Every row comes from one small tree of marks. The marks that hang from a mark follow it in brackets, in alphabetical order. Every link used is in the known rows. Which tree was each row made from?
Known rows
nonur(guzu solu(meni)): [ -4  22 -44  35  12 -22   8 -41   7  24 -16   8  16  10   8  12  -8  35
  -1 -29   2 -34 -15  31 -13 -44 -11 -13  40 -31  10 -51 -23   0  24 -59
 -14   4 -13 -25  21   9  19 -48 -12  -6]
guzu(nonur(solu)): [  8  12 -20  42 -14 -47  -2   0  -3  17  -3   7  -3 -23 -17   0 -22  27
 -15  14   0 -25 -27  20 -31  11 -38  -2  14 -42 -10   7  -7  26  12 -39
  -8  30   9 -39  18   3  24 -18 -19   2]
meni(dobif makuluk(kamaso) solu(diba nonur(guzu))): [ 45  67 -73   6 -16 -46 -11  20 -65  20  70  35  21  59 -59   0  38  11
 -65  -3 -24   8 -55  64  15 -78 -61 -39  33  -7  48 -29 -70  -2  26 -43
   9 -54  29 -54   4  21  24 -10  -4  63]
solu(diba meni nonur(makuluk(kamaso))): [ 20  27 -67  38  28 -46   4  -3 -13  18  79  32 -46  13 -59   1  17 -34
 -45 -22  37  13 -38  78  31 -32 -33 -16  48 -26 -19 -45 -30  -1  33 -15
  -2  13  19 -26  32  49 -15 -16  -9  17]
nonur(makuluk): [  2   4 -26   8   6  -2  10 -13   9  14   4 -15   8 -34 -26 -19   7  29
   0   9  45  -2 -16 -10  -1 -24 -12   1  14   4 -17  11  17 -19   3 -13
  -8  -4  -3 -11  -4   6  10 -11  -1  -2]
diba(makuluk solu(kamaso nonur)): [ 15  18 -58  28 -23   7 -13  -7 -48  -9  24  16 -15  -1 -52 -13  17  -8
 -28 -45  -1  -1 -18 -18  32 -40   0  -5  -4   0 -15 -27  42  71  48 -50
 -21 -28   3 -11  19 -16  27 -54  -3  32]
guzu(nonur(makuluk(diba) solu(kamaso))): [  7   8 -65  21  -4 -49  26 -16 -24   8  21  17  31 -12 -52 -18 -29  33
 -57  25  47 -13 -32  37 -16   9 -63 -28  37 -47 -29  21 -11  -3  18 -66
 -15  30  61 -54  -1   4  26  -4  -9  33]
kamaso(makuluk solu(diba meni(dobif) nonur)): [  7  58 -68  54  -2 -37   8 -35 -20 -16  46  21 -49  47 -33   9  17 -29
 -67  10   1 -35 -52  73  -6 -58 -17 -55  20  -4 -63 -46 -47  19  25 -36
 -15 -10  32  12  23  90  50 -30 -26  30]
solu(diba kamaso(makuluk(nonur)) meni(dobif)): [   5  -14  -69    8    2  -44    6  -53  -52  -21   46   36  -14   30
  -30    6   29  -76 -100   33   39    6  -29   69    4  -47  -10  -23
   49   -6  -49  -39  -67    8   32  -39    7   -2    6    5    0   73
   39   -7   -2   43]
solu(diba(makuluk(kamaso)) meni nonur(guzu)): [  9  37 -76  35  41 -43  -8 -27 -10  18  70  52 -24  45 -48   4  34 -29
 -30 -58  25   9  -1  83  32 -46   2 -11  28 -17  -1 -59  -4  10  37 -24
  -9 -14   7 -17  34  22  14 -55   3  33]
kamaso(makuluk(nonur) solu): [-11  39 -55  -9  -8 -53  -1 -26   7  -7  13   1 -29 -11  -5   7   8 -21
  -2  46  44 -52 -46  32 -42  -6 -12   3   0   6 -56 -12 -16 -21  -8 -31
  11   2  11 -31 -36  70  41  -4 -15  24]
makuluk(kamaso nonur(solu)): [ 16  31 -49 -23  -5 -36 -16   5 -29  44  26  12 -11 -11   3  11 -13  -2
 -10  17  23 -28 -30  62  -7  23 -49  15  34 -51  16   5 -33  -8  23 -11
  50  14  -1 -39 -11  26  -6   1 -15  12]
kamaso(solu(diba)): [-22  46 -21  28  -1 -39  -1  -5  -5  -6   8  20 -10  24  -6  26  -3 -17
   2 -10 -13 -26  -7  27 -11  11   3 -51  -4 -27  -9 -20 -14 -29  13 -24
 -37   2  52 -18 -18  31  21  10  -2  -4]
kamaso(solu(diba meni nonur(guzu makuluk))): [-14  80 -75  73  12 -58  14 -42  19  16  51  42 -18  31 -68  16  15  26
 -24 -28  47 -34 -35  83  -9 -56 -14 -47  39 -26 -41 -77 -29 -21  33 -66
 -52   1  41 -45   6  58  37 -38 -25  -4]
kamaso(makuluk(diba)): [-11  22 -20 -28  24 -27  20 -31 -11 -28  12 -11  19  19  -3 -17  -4 -19
 -20  43  -2  -7 -15   9 -13  12 -16  -7  -4   7 -33  17  -1 -30 -21   2
  10   6  24  -5  -3  20  20 -15  -6  49]
guzu(nonur(solu(diba(makuluk) meni(dobif(tasevo))))): [ 34  27 -32  45  -9 -60   4 -28 -31  48 -14  -3  -1 -11 -25   1  -9 -37
 -57   8  -8 -24 -48  42 -49 -52 -28 -32  23 -38  -2 -20 -17  63  52 -44
   6  39  -9  10  58  32  33 -67   3  57]
solu(nonur): [ 11  28  -2  29  -9  -1   0  15 -14  -1  34  20 -20  10 -30   2   5   2
 -16  -4   4   0  -7  27   5   3 -20   7   3  -6 -17 -18  -1  35   9  -2
  -1   0  -1 -16  25   3   5 -15 -15  -6]
kamaso(solu): [ -3  27 -28   6 -16  -9   2  -2  18   0  -8   2 -21   5   9  15 -15  12
  16  -4   3 -38 -20  15 -18  -6   1 -22  -8  -5  -9  -3  -3 -18  -1 -17
 -16  -3  27 -10 -24  29  15   9  -6   1]
dobif(meni tasevo): [ 47  29  15 -27  -7  -7  29  19  -1  16 -14   1   3  -9  10  11  18 -38
  27  -7  10 -14 -38   1 -20   5  11   9 -21  10  29 -17 -33   6  -1  14
  51  69 -38  30  13  21 -22   6  10  -6]
solu(kamaso meni(makuluk) nonur): [ 41 -16 -42  30 -28 -21  24  -3 -23 -37  39  39 -16  11 -42 -18   7 -41
 -71 -38  18   6 -66  43  -1 -65 -29   7  23  25 -28 -95 -38  40   5 -36
   1 -25 -11 -28  12  32   8 -26  -2  48]
kamaso(solu(meni(dobif))): [ 14  18 -52  17 -20  19  10 -36  15   8  -7  -7 -39  27   9  14 -15  10
 -12   9  -5 -43 -39  45 -15 -55  -6 -32  26  -5 -12 -18 -43  19  11 -23
  -5  -3  21  39  -4  66   7   7  -9  25]
makuluk(diba(solu) kamaso): [ 14  36 -39 -49  15  -5  -9 -10 -46  -2  23   1   2  36   0   8 -18  -8
  16  11 -43  -5 -12  21  25  23 -45  -8   9 -38  30  42 -20  -7  14 -15
  34  18  46   6 -11  14 -38  14 -16  48]
solu(diba(makuluk(nonur)) kamaso meni(dobif(tasevo))): [  30   -2  -42  -13   -3  -24    7  -35  -56   20   19   30   -5   18
  -32    8   22 -100  -76    8   33    5  -25   63  -21  -52   -5  -24
   27  -14   -9  -55  -41   50   62  -28   27   15  -10   18    8   50
   14  -31   26   64]
makuluk(kamaso(solu(nonur))): [ 24  56 -63   1 -15 -18  -5  28  -8   2  62  40 -56  24 -20  16  -4  -4
  -1 -16   9 -33 -38  60   4   2 -38  -8   7 -13   1 -13 -15  11  -4 -18
  12   0  43 -20  -5  54   1  26 -14   9]
makuluk(nonur): [ -9   7  -4  -8   1 -14  -1  -9 -12  14  17  10  -9  -4  -3   4   1 -14
  -1  32  26  -5  -8  33 -12  17  -9   7  10 -15 -18  -7 -23   1   9  11
  21  24  -2 -21 -18  17  -7   2 -11   6]

Which tree is each row?
[ -11   17  -87   40   19  -75    9  -54  -27  -17   24   47   29   19
  -14   17   18  -24  -68  -37   18  -17  -23   36    0  -62   -8  -33
   40  -19  -21  -79  -36  -23   36 -102  -34  -22    5  -34   22   22
   76  -56    5    3] : nonur(guzu solu(diba kamaso(makuluk) meni))
[ 26  48   0 -21 -12 -11  -3  18 -58  33  -1  -4  11  21 -11  34   5 -34
 -35  28 -54   4 -31  21 -22 -30 -32 -55   1 -24  57  -3 -49  40  37 -22
  14  16  15 -10  18  13   9   5  19  20] : meni(dobif(tasevo) solu(diba))
[  9  47 -40 -42  14 -36  -4 -12 -42  32  32  14  11  23   8   9 -35  -4
 -10  35   9 -35 -19  86  -6  57 -69  -2  32 -73  13  26 -45 -29  20  -4
  54  33  46 -44 -14  23 -25   0 -15  40] : makuluk(diba kamaso nonur(solu))
[  95   62  -78  -12  -27  -42   -5   -9  -62   17   31   14    9   32
  -38   -1   24  -15  -40   -9   -6  -13  -87   33  -12 -101  -74   14
   28   27   45  -53  -59   53   30  -69   60  -11  -32   14   35   57
   -4  -34  -35   77] : diba(solu(meni(dobif(tasevo) makuluk(kamaso)) nonur(guzu)))
[ 25  74 -77 -57   2 -73  36 -14   2   3  40  31  29  48  -5  -6   6  -3
  27  20  50 -57 -77 103 -22   6 -48  -4  11 -12  12 -19 -94 -99 -21 -16
  66  31  46 -40 -69  69 -20  25 -12  76] : dobif(meni(makuluk(diba kamaso(solu) nonur(guzu))))
[ 15 -18 -45 -21 -33  42   6  11 -48  12   9   7   7  30  -5  14  -1  11
 -55   5 -22   2 -28   6  13 -56 -20 -43  19  -8  31  10 -40  41  26 -28
  -4 -28  22  -7  -9   3  23  20  21  27] : meni(dobif solu(kamaso))
[ 43  39 -86   8 -21   4   3  -4 -15  17  57  33 -67  46 -15  16 -10  -6
 -36  -3   5 -36 -56  90  15 -53 -41 -22  41 -17 -12 -24 -54  44   7 -22
  23   0  35  23  11  84   0  16 -24  33] : makuluk(kamaso(solu(meni(dobif) nonur)))
[   1   14  -85    5   -6  -51    3  -28  -22  -10   10   22   51   -2
  -12   -5   15   14  -46  -20   44  -33  -19  -13  -10  -43   -9   -5
   27    4  -12  -27    0  -15   14 -100  -19  -45  -13  -42   11   -2
   79  -37    0    6] : nonur(guzu solu(kamaso(makuluk)))
[ 55  11 -75  -5 -18 -40  43 -40 -48  28  13   9  27  -2 -42  -7 -29  -1
 -81  43  37 -17 -71  58 -46 -39 -83 -29  47 -41 -13   3 -53  51  36 -85
  29  57  34  -7  33  48  12  -9  -7  61] : guzu(nonur(makuluk(diba) solu(kamaso meni(dobif(tasevo)))))
[-15  16 -46  24  24 -25  -7 -80 -17  30  21  21  10  42 -29  -4  32 -13
 -37  14  35  -9   6  72  -2 -54  12 -31  44 -16 -13 -40 -36  -5  48 -17
   0 -12  -3   3   1  29  21 -54  -4  57] : solu(diba(makuluk(nonur(guzu))) meni(dobif))
[ 50  37 -47   3  -5 -40  35 -45 -30  44  -5 -16  22 -10 -31 -13 -43  18
 -49  63  21 -35 -70  55 -62 -31 -81 -23  48 -41 -12  13 -48  45  32 -57
  29  68  17  -4  35  52   1 -28 -23  60] : guzu(nonur(makuluk(diba) solu(meni(dobif(tasevo)))))
[ 10  21 -18 -18 -23 -34  -5   9 -27  16   5  -9   3 -12 -13   6   2  -1
 -10  32  -6 -10 -79  31 -41 -33 -35  -2   0   6   6 -33 -46 -10  11  -6
  21  -9 -11 -75 -39  19   2 -15  -1  52] : meni(makuluk(nonur) solu)
[-22  26 -51  54  31 -50   1 -59   3  37 -13   7  22  13 -12   6   2   1
 -13 -50   6 -25  -3  41 -12 -58   8 -44  28 -42 -15 -61   2 -15  53 -51
 -41 -17  -7 -29  26  -5  41 -89   8  14] : nonur(guzu solu(diba(makuluk) meni))
[ 40  37   4 -36 -21   5  29  29 -12  25 -18 -12  -5  -6  15  33  10 -22
  28   3 -29 -21 -68   7 -32 -23   0 -16 -25  -5  53 -21 -44  22   9  -1
  42  68 -24  -4   5  15 -11  -4  29  -4] : dobif(meni(solu) tasevo)
[ -7  53   1  35   0 -16  -6  25 -40   9  46  21 -21  36 -45  33   4 -13
 -29  -2 -51   8 -19  53   7  -8 -23 -52   5 -36  13 -34 -28  37  33 -13
 -23   5  30 -67  18   0  17 -17   4  -5] : meni(solu(diba nonur))
[ 47  15 -98  -6   9 -26   4 -56 -31  21  33 -13 -23  27 -45 -15 -25  28
 -37  48   6  -8 -66  56  15 -36 -80 -16  57 -43  -7  48 -50  26  23 -48
  30  51  52  22  16  62 -30   5 -33  89] : guzu(nonur(makuluk(diba(solu(meni(dobif))) kamaso)))
[ 63  89 -44 -58  -2  -7  40  37 -38  40  56   4  -6  11 -41  14   0 -10
  -1  21   4 -18 -91  68  -8  -3 -66 -11   9 -24  41   6 -59   9  10   5
  74  79  25 -34  11  39 -36  11   9  33] : dobif(meni(solu(nonur(makuluk(diba kamaso)))) tasevo)
[ -6  -5 -76  14  18 -22  -1 -69 -35  14  38  48  18  53 -39   2  28 -36
 -71 -11  51   3   5  75  15 -65  10 -34  56 -15 -18 -56 -43   9  60 -42
 -10 -17   9  -2  -6  28  35 -37   9  57] : solu(diba(makuluk(nonur(guzu))) kamaso meni(dobif))
[-35  41 -68  32  30 -62  -5 -69  21  20  18  34 -16  32 -17  21  10 -23
   8 -12  30 -47 -13  87 -24 -41  24 -39  21 -27 -40 -70 -23 -29  36 -41
 -26   3  21 -37 -28  54  31 -50   3  35] : kamaso(solu(diba(makuluk(nonur(guzu))) meni))
[ 57  73 -35 -40 -18 -35  58  28 -53 -10  42  44  61  47 -35   4  14 -17
 -34 -12  -1 -16 -94  54 -26 -40 -51 -22 -10  15  45 -71 -79  12   7 -54
  44  33  16 -60  -2  13  11 -14  20  56] : dobif(meni(makuluk(diba) solu(kamaso nonur(guzu))) tasevo)
[-10  12 -53  -4  -1 -39   2   2 -48 -27  32  22   3  13 -18  23  20 -47
 -74  -1 -20  12 -35   6   3 -42  -3 -46  -1  -3  -7 -32 -17  -3  19 -52
 -23 -21  29 -48  -3  16  57  -8  30  13] : meni(solu(diba kamaso(makuluk)))
[ 62  54 -48 -70   7  -8  -5 -37 -71  28  19   6 -11  46   3  24 -22 -49
 -20  60 -21 -21 -52  81 -13  -2 -79   0  35 -41  37  14 -84  46  40 -28
  92  66  20  30  -1  72 -57   9 -23  84] : makuluk(diba(solu(meni(dobif(tasevo)))) kamaso nonur)
[ 20  36 -40 -26   6 -54  -9  30 -40   6  32   6  -3  11 -20  14  13 -34
 -37 -17 -42  15 -62  32  -4 -43 -37 -37   0 -13  38 -22 -41 -37   3 -12
  13 -26  24 -60 -10  20   1   8  24  53] : meni(makuluk(kamaso) solu(diba))
[ 24  89 -76  19  -7 -96  -2  21 -19 -10  65  59   9  44 -49  -7  24 -11
 -33 -37  23 -24 -45  63   0 -38 -46 -27   9  -3   5 -59 -44 -45   2 -56
  -7 -43  44 -59 -14  53  26  -6 -17  41] : meni(makuluk(kamaso(solu(diba nonur(guzu)))))
[ 37  78 -62 -21   8 -52  -1 -12 -59  -9  55  25  34  51 -46 -24   6  12
 -16  -5 -16 -11 -46  42  16 -17 -78   9  13  -6  20  -9 -33 -14   8 -45
  30 -19  39 -44   1  11  -3 -26 -37  78] : meni(makuluk(diba(solu(nonur(guzu))) kamaso))
[ 53  95 -74 -16   0 -40  -7  16 -66  64  70  32  25  28 -68  19  35  11
 -58  16  18   0 -41  54  -4 -71 -70 -39  34 -11  57  -5 -53  26  46 -64
  25  -4  24 -36  33  31  18  -5   0  27] : meni(dobif(tasevo) solu(diba nonur(guzu makuluk(kamaso))))
[ 29  12 -76  -2 -34  12  -1   6 -68 -10  48  12 -21  27 -41   1  26  -1
 -86  23   0   0 -49  13   6 -68 -32 -23  20  19 -16 -10 -27  65  16 -46
   0 -35  14 -21  18  24  66 -15   6  36] : meni(dobif solu(kamaso(makuluk) nonur))
[ 18  22 -56  26 -22  10  -9   6 -72  14  47  21 -12  40 -64   8  24 -19
 -80 -20 -27  14 -19  36  25 -61 -12 -71  19 -18   3 -18 -13  64  62 -27
 -33 -39  33 -26  24  -9  52 -34  29  42] : meni(dobif solu(diba(makuluk) kamaso nonur))
[ 52  41 -94 -46   9 -23 -26 -61 -49  49   8  -2   1  17 -12   7  26 -27
  -5  14  24 -27 -42  41 -13 -71 -29  20  31  -8  41 -10 -34  48  50 -58
  71  16 -35  32  12  49 -10 -44  -7  79] : diba(makuluk(kamaso nonur(guzu)) solu(meni(dobif(tasevo))))
[ -1  53 -73 -18  29 -39  -3 -13 -23  51  48  23   1  29 -17  31  39 -15
  12 -21  18 -16 -38  78  13 -25   8 -24  14 -37  36 -24 -48 -39  28  -3
  26  31   6 -47 -27  17   5 -27  26  32] : dobif(meni(solu(diba(makuluk(kamaso nonur(guzu))))))
